Every row comes from one small tree of marks. The marks that hang from a mark follow it in brackets, in alphabetical order. Every link used is in the known rows. Which tree was each row made from?
Known rows:
sozefim[muga]: [-0.01  0.00 -0.13 -0.03 -0.02  0.04  0.00  0.04  0.09  0.11 -0.09  0.02
  0.14  0.10 -0.05  0.02 -0.04  0.00 -0.05  0.07  0.05 -0.02  0.02  0.03
  0.07 -0.02]
gikid[detaris[zatar]]: [ 0.06 -0.03 -0.16  0.05 -0.09 -0.07  0.12  0.06  0.09  0.07 -0.11  0.00
  0.02  0.10 -0.06 -0.02 -0.01  0.06  0.00  0.15  0.02  0.01  0.03  0.09
 -0.01  0.05]
sozefim[muga vuta[bupid sadudis[roku]]]: [ 0.11  0.01 -0.06 -0.14 -0.13  0.07  0.33 -0.03 -0.02  0.15 -0.13  0.02
  0.09  0.20 -0.09 -0.08 -0.15  0.08 -0.14  0.08  0.24 -0.05  0.04  0.04
  0.15 -0.05]
zurebo[luvid[pusupo[gikid[detaris]]] zuno]: [ 0.18 -0.03 -0.12 -0.01 -0.13 -0.08 -0.19  0.41  0.15 -0.14 -0.10  0.02
 -0.25  0.01  0.05 -0.01 -0.02 -0.03  0.06  0.16 -0.05  0.09 -0.01  0.08
 -0.03  0.00]
vuta[bupid sadudis[roku] sozefim[detaris[zatar] muga]]: [ 0.13  0.01 -0.09 -0.07 -0.10  0.07  0.58 -0.07  0.07  0.19 -0.13  0.04
  0.19  0.26 -0.17 -0.15 -0.14  0.24 -0.10  0.13  0.29 -0.10  0.05 -0.04
  0.17 -0.01]
detaris[gikid zatar]: [ 0.02 -0.02 -0.12  0.08 -0.05 -0.04  0.09  0.04 -0.05  0.08 -0.07  0.05
  0.02  0.10 -0.03 -0.02  0.05  0.08  0.08  0.12  0.05  0.02  0.02  0.11
  0.07  0.05]
luvid[pusupo[gikid[detaris]] zurebo]: [ 0.17 -0.01 -0.14 -0.04 -0.12 -0.07 -0.11  0.31  0.05 -0.10 -0.09 -0.02
 -0.20  0.05  0.03 -0.07  0.00  0.00  0.03  0.16  0.02  0.05  0.02  0.06
  0.01 -0.02]
vuta[bupid sadudis sozefim[detaris[gikid zatar]]]: [ 0.00  0.01 -0.07 -0.01 -0.15  0.01  0.53 -0.03 -0.02  0.10 -0.11  0.09
  0.06  0.20 -0.10 -0.16 -0.04  0.27 -0.01  0.12  0.21 -0.02  0.02  0.02
  0.18  0.04]
detaris[gikid]: [-0.02 -0.03 -0.08  0.03 -0.08 -0.02 -0.02  0.08  0.02  0.05 -0.08  0.05
  0.03  0.07  0.00  0.02  0.04  0.05  0.04  0.07  0.05  0.02  0.02  0.07
  0.07  0.01]
luvid[pusupo]: [ 0.07  0.02 -0.05 -0.03  0.00  0.00 -0.06  0.14  0.03 -0.01 -0.08  0.00
  0.01  0.09 -0.02  0.02 -0.04 -0.01 -0.01  0.08  0.05  0.04  0.02  0.04
  0.00 -0.03]
zurebo[luvid zuno]: [ 0.05 -0.05 -0.01  0.00  0.00 -0.03 -0.17  0.25  0.09 -0.05 -0.07  0.03
  0.11  0.04  0.02  0.03 -0.01 -0.05  0.00  0.12 -0.03  0.03 -0.02  0.05
 -0.04 -0.02]
sozefim[detaris[zatar] vuta]: [-0.04  0.01 -0.10  0.03 -0.02  0.05  0.14  0.00 -0.06 -0.03 -0.08  0.03
  0.12  0.15 -0.14 -0.05 -0.04  0.02 -0.09  0.12  0.07  0.02  0.04  0.10
  0.11  0.02]
zurebo[luvid]: [ 0.03 -0.03 -0.01  0.01 -0.02 -0.03 -0.15  0.15  0.07 -0.01 -0.06  0.03
  0.09  0.06 -0.03  0.03 -0.02 -0.02 -0.01  0.11  0.03  0.02  0.01  0.05
 -0.01 -0.01]
zurebo[luvid[pusupo] zuno]: [ 0.13 -0.02 -0.03 -0.02  0.01 -0.03 -0.20  0.32  0.07 -0.10 -0.07  0.01
  0.02  0.04  0.03  0.02 -0.02 -0.06  0.02  0.14 -0.02  0.07 -0.02  0.05
 -0.05 -0.04]
sadudis[vuta[bupid sozefim[detaris[zatar] muga]]]: [ 0.01  0.06 -0.12 -0.01 -0.10  0.19  0.41 -0.06  0.02  0.17 -0.12  0.03
  0.20  0.21 -0.11 -0.25 -0.12  0.22 -0.20  0.12  0.11 -0.03  0.02 -0.03
  0.19  0.00]
zurebo[luvid[pusupo[gikid[detaris[zatar]]]] zuno]: [ 0.22 -0.03 -0.16  0.05 -0.10 -0.10 -0.08  0.37  0.09 -0.11 -0.09  0.01
 -0.25  0.04  0.01 -0.04 -0.01 -0.01  0.10  0.23 -0.05  0.09  0.00  0.12
 -0.03  0.03]
sozefim[detaris muga]: [-0.07  0.00 -0.13 -0.02 -0.04  0.09  0.03  0.02  0.15  0.04 -0.09  0.03
  0.21  0.11 -0.11  0.00 -0.02  0.02 -0.09  0.07  0.07 -0.04  0.04  0.00
  0.12 -0.03]
gikid[detaris[zatar] pusupo]: [ 0.12 -0.04 -0.19  0.05 -0.11 -0.13  0.14  0.12 -0.01  0.05 -0.06  0.02
 -0.12  0.10 -0.07 -0.04  0.02  0.08  0.01  0.15  0.02  0.02  0.03  0.13
  0.01  0.07]
vuta[bupid sadudis sozefim]: [ 0.02  0.01  0.02 -0.12 -0.08 -0.02  0.37  0.02  0.03  0.13 -0.12  0.04
  0.06  0.17 -0.03 -0.09 -0.13  0.18 -0.08  0.06  0.17 -0.01  0.01 -0.01
  0.08 -0.02]
mefoso[zatar]: [ 0.03 -0.02 -0.08  0.01  0.02 -0.07  0.01  0.01  0.12  0.06 -0.06  0.00
  0.03  0.10 -0.04  0.05 -0.04  0.01 -0.03  0.09  0.04  0.00  0.02  0.01
 -0.02  0.03]
sadudis[vuta]: [ 0.00  0.02  0.00 -0.01 -0.06  0.01 -0.01  0.08  0.03  0.07 -0.09 -0.01
  0.12  0.11 -0.03 -0.05 -0.05  0.05 -0.13  0.04  0.01  0.02  0.01  0.01
  0.01 -0.02]
sozefim[muga vuta[bupid]]: [-0.03  0.03 -0.11 -0.09 -0.08  0.17  0.16 -0.01 -0.06  0.09 -0.10  0.03
  0.08  0.13 -0.03 -0.10 -0.11  0.02 -0.13  0.09  0.10  0.01  0.02  0.07
  0.16 -0.03]
pusupo[gikid[detaris[zatar]]]: [ 0.09 -0.03 -0.17  0.05 -0.12 -0.09  0.10  0.13  0.08  0.03 -0.11  0.02
 -0.17  0.09 -0.05 -0.03 -0.01  0.06  0.04  0.14  0.02  0.03  0.03  0.11
  0.03  0.06]
sozefim[bupid detaris[gikid[pusupo] zatar] muga vuta]: [-0.02  0.02 -0.20  0.05 -0.16  0.11  0.25 -0.02 -0.24  0.01 -0.03  0.10
 -0.09  0.15 -0.13 -0.13  0.02  0.01 -0.05  0.17  0.11  0.03  0.04  0.20
  0.31  0.08]
sozefim[detaris[zatar] vuta[bupid]]: [-0.05  0.01 -0.05 -0.01 -0.07  0.16  0.28 -0.02 -0.10 -0.01 -0.09  0.05
  0.11  0.17 -0.10 -0.13 -0.08  0.07 -0.11  0.13  0.12  0.02  0.03  0.08
  0.14  0.02]

Which tree is each row?
[ 0.01  0.02  0.05 -0.10 -0.07 -0.04  0.28  0.01  0.00  0.08 -0.10  0.04
  0.05  0.16 -0.06 -0.02 -0.13  0.05 -0.09  0.08  0.16  0.00  0.02  0.05
  0.10  0.01]
vuta[sadudis sozefim[bupid]]
[ 0.08  0.02  0.05 -0.05 -0.15  0.16  0.29  0.00  0.09  0.12 -0.13  0.02
  0.21  0.21 -0.07 -0.19 -0.14  0.24 -0.23  0.05  0.19 -0.04  0.04 -0.09
  0.12 -0.03]
sadudis[roku vuta[bupid sozefim[detaris]]]
[ 0.08 -0.04 -0.15  0.08 -0.06 -0.10  0.12  0.09 -0.16  0.06 -0.03  0.07
 -0.13  0.10 -0.05 -0.04  0.08  0.10  0.09  0.13  0.05  0.04  0.02  0.15
  0.10  0.08]
detaris[gikid[pusupo] zatar]
[ 0.13  0.02 -0.03 -0.11 -0.09  0.01  0.33 -0.03  0.05  0.19 -0.12  0.03
  0.11  0.20 -0.10 -0.04 -0.17  0.07 -0.12  0.09  0.24 -0.08  0.04  0.02
  0.15 -0.02]
vuta[sadudis[roku] sozefim[bupid muga]]
[-0.02  0.02 -0.19  0.03 -0.12  0.16  0.40 -0.05  0.00  0.15 -0.10  0.09
  0.11  0.18 -0.08 -0.18 -0.03  0.23 -0.03  0.13  0.15 -0.03  0.03  0.03
  0.26  0.04]
vuta[bupid sozefim[detaris[gikid zatar] muga]]
[ 0.07  0.05 -0.03 -0.03 -0.14  0.18  0.23 -0.04  0.08  0.14 -0.12  0.02
  0.23  0.22 -0.11 -0.14 -0.16  0.11 -0.25  0.08  0.18 -0.06  0.05 -0.03
  0.20 -0.02]
sadudis[roku vuta[sozefim[bupid detaris muga]]]
[-0.01  0.02  0.02 -0.13 -0.10  0.02  0.29  0.02 -0.08  0.04 -0.11  0.04
  0.03  0.15 -0.05 -0.07 -0.12  0.06 -0.11  0.07  0.15  0.02  0.02  0.06
  0.09 -0.02]
sozefim[vuta[bupid sadudis]]
[ 0.12 -0.02 -0.05 -0.07  0.03 -0.01 -0.16  0.32  0.00 -0.10 -0.07 -0.02
  0.08  0.05  0.05 -0.05  0.00 -0.06  0.01  0.15 -0.02  0.05 -0.02  0.03
 -0.04 -0.07]
luvid[pusupo zurebo[zuno]]
[ 0.12  0.00  0.07 -0.09 -0.09 -0.04  0.30  0.00  0.02  0.12 -0.11  0.03
  0.08  0.20 -0.07 -0.02 -0.16  0.09 -0.10  0.08  0.24 -0.04  0.04  0.03
  0.08 -0.01]
vuta[sadudis[roku] sozefim[bupid]]
[ 0.12  0.05 -0.03 -0.05 -0.12  0.13  0.20 -0.02  0.02  0.20 -0.11  0.00
  0.14  0.20 -0.06 -0.13 -0.17  0.08 -0.22  0.08  0.16 -0.05  0.03  0.01
  0.16 -0.01]
sadudis[roku vuta[sozefim[bupid muga]]]
[ 0.16 -0.01 -0.04 -0.03 -0.02 -0.05 -0.23  0.38  0.06 -0.14 -0.07  0.03
 -0.17  0.03  0.04  0.00 -0.02 -0.06  0.06  0.14 -0.03  0.09 -0.01  0.07
 -0.01 -0.03]
zurebo[luvid[pusupo[gikid]] zuno]
[ 0.08  0.01 -0.05 -0.12 -0.14  0.09  0.46 -0.03  0.15  0.16 -0.15  0.04
  0.21  0.24 -0.14 -0.12 -0.15  0.22 -0.15  0.07  0.29 -0.10  0.05 -0.08
  0.17 -0.05]
vuta[bupid sadudis[roku] sozefim[detaris muga]]
[ 0.03  0.06 -0.07 -0.07 -0.10  0.16  0.25 -0.01  0.03  0.21 -0.12  0.02
  0.14  0.17 -0.02 -0.20 -0.14  0.18 -0.20  0.05  0.09 -0.02  0.01 -0.03
  0.15 -0.03]
sadudis[vuta[bupid sozefim[muga]]]
[ 0.14  0.04 -0.06 -0.07 -0.13  0.15  0.28 -0.01  0.06  0.24 -0.14  0.00
  0.18  0.20 -0.04 -0.19 -0.16  0.21 -0.21  0.06  0.17 -0.05  0.03 -0.06
  0.14 -0.04]
sadudis[roku vuta[bupid sozefim[muga]]]
[ 0.11  0.02 -0.07 -0.04 -0.10  0.05  0.48 -0.08  0.04  0.15 -0.11  0.04
  0.18  0.25 -0.19 -0.09 -0.14  0.12 -0.11  0.15  0.27 -0.09  0.05  0.03
  0.19  0.01]
vuta[sadudis[roku] sozefim[bupid detaris[zatar] muga]]
[-0.02  0.01 -0.16 -0.01 -0.16  0.10  0.22  0.02 -0.06  0.06 -0.05  0.12
 -0.04  0.13 -0.08 -0.11  0.00  0.11 -0.07  0.10  0.13 -0.01  0.03  0.09
  0.30  0.05]
vuta[sozefim[bupid detaris[gikid[pusupo]] muga]]
[-0.09  0.03 -0.10 -0.08 -0.10  0.22  0.20 -0.02  0.00  0.02 -0.11  0.05
  0.16  0.15 -0.09 -0.11 -0.09  0.05 -0.16  0.08  0.12 -0.01  0.04  0.03
  0.21 -0.03]
sozefim[detaris muga vuta[bupid]]
[ 0.05  0.01 -0.08 -0.05 -0.20  0.06  0.38 -0.05  0.08  0.14 -0.12  0.08
  0.12  0.21 -0.13 -0.08 -0.08  0.15 -0.08  0.09  0.28 -0.08  0.05  0.02
  0.26  0.00]
vuta[sadudis[roku] sozefim[bupid detaris[gikid] muga]]
[ 0.20  0.00 -0.17  0.07 -0.12 -0.09 -0.05  0.27  0.06 -0.07 -0.08  0.02
 -0.26  0.06 -0.03 -0.04 -0.01  0.02  0.08  0.21  0.01  0.08  0.02  0.12
  0.00  0.04]
zurebo[luvid[pusupo[gikid[detaris[zatar]]]]]
[-0.05  0.04 -0.04 -0.09 -0.11  0.06  0.34 -0.04  0.09  0.08 -0.11  0.06
  0.16  0.18 -0.13 -0.06 -0.13  0.07 -0.14  0.09  0.18 -0.05  0.03  0.01
  0.20 -0.02]
vuta[sadudis sozefim[bupid detaris muga]]
[ 0.01  0.03 -0.10 -0.09 -0.05  0.14  0.24 -0.01  0.05  0.17 -0.11  0.04
  0.12  0.14 -0.02 -0.10 -0.12  0.14 -0.11  0.08  0.12 -0.03  0.02 -0.01
  0.15 -0.02]
vuta[bupid sozefim[muga]]
[ 0.10  0.03  0.03  0.03 -0.11  0.11  0.32 -0.04 -0.01  0.11 -0.10  0.01
  0.18  0.24 -0.13 -0.17 -0.14  0.14 -0.20  0.12  0.17 -0.03  0.04  0.01
  0.13  0.03]
sadudis[roku vuta[sozefim[bupid detaris[zatar]]]]
